(in the rows, 128 means zero)
Known rows, with every way that one mark hangs from another
(toru (rotu (kura lumi) levoz lopenik)): [125 158  78 131 150 138 147 135 109 122 143 162 158 152 124]
(rotu kura levoz lopenik toru): [129 127  60 125  78 218 169 127 162 140 188 106 164 165 146]
(lumi toru): [ 97 137 185 152 129  98  99 113 125 109  72 150 122 106 129]
(toru (rotu lopenik)): [ 72 173 116 171 155  97 130 124 111 124 135 171 175 116 106]
(toru rotu): [ 91 172 152 171 165  67 111 132  90 117 106 177 170 111 109]
(levoz (rotu toru)): [112 123 156 124 135 105  62 134 125 132 142 142 164  88 124]
(lopenik (rotu kura levoz toru)): [129 119 112 133  99 130 137 137 115 149 136  56 135 161 147]
(lopenik (rotu (kura lumi) levoz toru)): [146 127 123 120 123 125 137 140 111 145 150  57 108 166 146]
(rotu kura): [130 116  69 135 148 112 129 161  91 136 102 145 119 109 125]
(rotu levoz lopenik toru): [ 92 166 126 149  99 193 153 100 153 127 205 109 179 144 140]
(levoz (rotu (kura lumi) toru)): [152 101 120  93 143 119  71 157 127 135 142 141 128 106 129]
(lumi kura (toru (rotu levoz lopenik))): [104  86 176 181  84 133 139  83 131 111  75 197 140 153 125]
(rotu kura levoz lopenik): [123 123  12 122 114 195 166 131 118 138 151 125 157 141 140]
(kura (lumi toru) (rotu levoz lopenik)): [147 160 130  86 187 105 117 107 138 119 170  83  86 128 138]
(kura (lumi toru) (rotu levoz)): [167 159 168  87 199  76  98 117 116 113 142  90  79 123 141]
(kura (lumi lopenik toru) (rotu levoz)): [183 149 176  75 177  96 117 127 134 114 125  87  67 117 134]

Rows
[118  95  72 105 109 152  92 143 152 147 160 136 160 107 125]  (levoz (rotu kura lopenik toru))
[149 175 130  94 191 115 130 120 140 132 228  68  98 134 133]  (kura lumi (rotu levoz lopenik toru))
[124 165 201 132 187  76  99 128 108 101 105 166  88 121 120]  (kura (lumi (toru rotu)))
[144 117 173 126  75 142 138 132 157 110  36 160 134 135 126]  (lumi lopenik (toru (rotu kura levoz)))
[119 161 106 122 143 124 132 112 147 141 203  68 152 124 135]  (kura (rotu levoz lopenik toru))
[124  93 122 160 125 123 148 104 118 140 164 128 123 128 124]  (lumi (kura (rotu levoz lopenik toru)))
[142  95 156 115  66 144 143 130 152 130  44  93 101 137 136]  (lumi (lopenik (rotu kura levoz)) toru)
[164 109 113 105 147 126 133 165 121 125  85 146  67 118 123]  (rotu (kura (lumi lopenik toru)))
[142 116 130 124  89 145 158 151 131 145 108  82 117 132 127]  (lumi (lopenik (rotu kura levoz toru)))
[114  89 124 167 134 104 144 113 118 144 160 134 108 116 115]  (lumi (kura (rotu lopenik toru)))
[135 113 174 131  84 122 134 140 160 114  32 167 120 123 115]  (lumi lopenik (toru (rotu kura)))
[ 86 177 115 163 142 123 137 111 109 119 140 162 196 134 120]  (toru (rotu levoz lopenik))
[160  97 124  86 132 129  80 162 136 136 134 142 121 103 125]  (levoz (rotu (kura (lumi lopenik)) toru))
[146 125  53  97 128 193 156 125 133 126 147 128 114 155 146]  (rotu (kura (lumi toru)) levoz lopenik)
[124  72 149 151 103 122 134  84 137 124 101 139 107 133 133]  (lumi (kura (rotu levoz lopenik)) toru)
[111 149  67 145 127 141 147 131 113 126 130 161 185 148 125]  (toru (rotu kura levoz lopenik))
[132 112 132 131  98 126 154 159 133 151 103  89 102 119 117]  (lumi (lopenik (rotu kura toru)))
[145 157 178 114 169 112 136 145 107 125 142 103  73 121 120]  (kura (lumi (lopenik (rotu levoz toru))))
[140  71 213 164  60 141 153 104 142 107  30 198 118 139 116]  (lumi kura lopenik (toru (rotu levoz)))
[ 92 124 118 122 124 136  81 123 145 139 172 137 171  93 121]  (levoz (rotu lopenik toru))
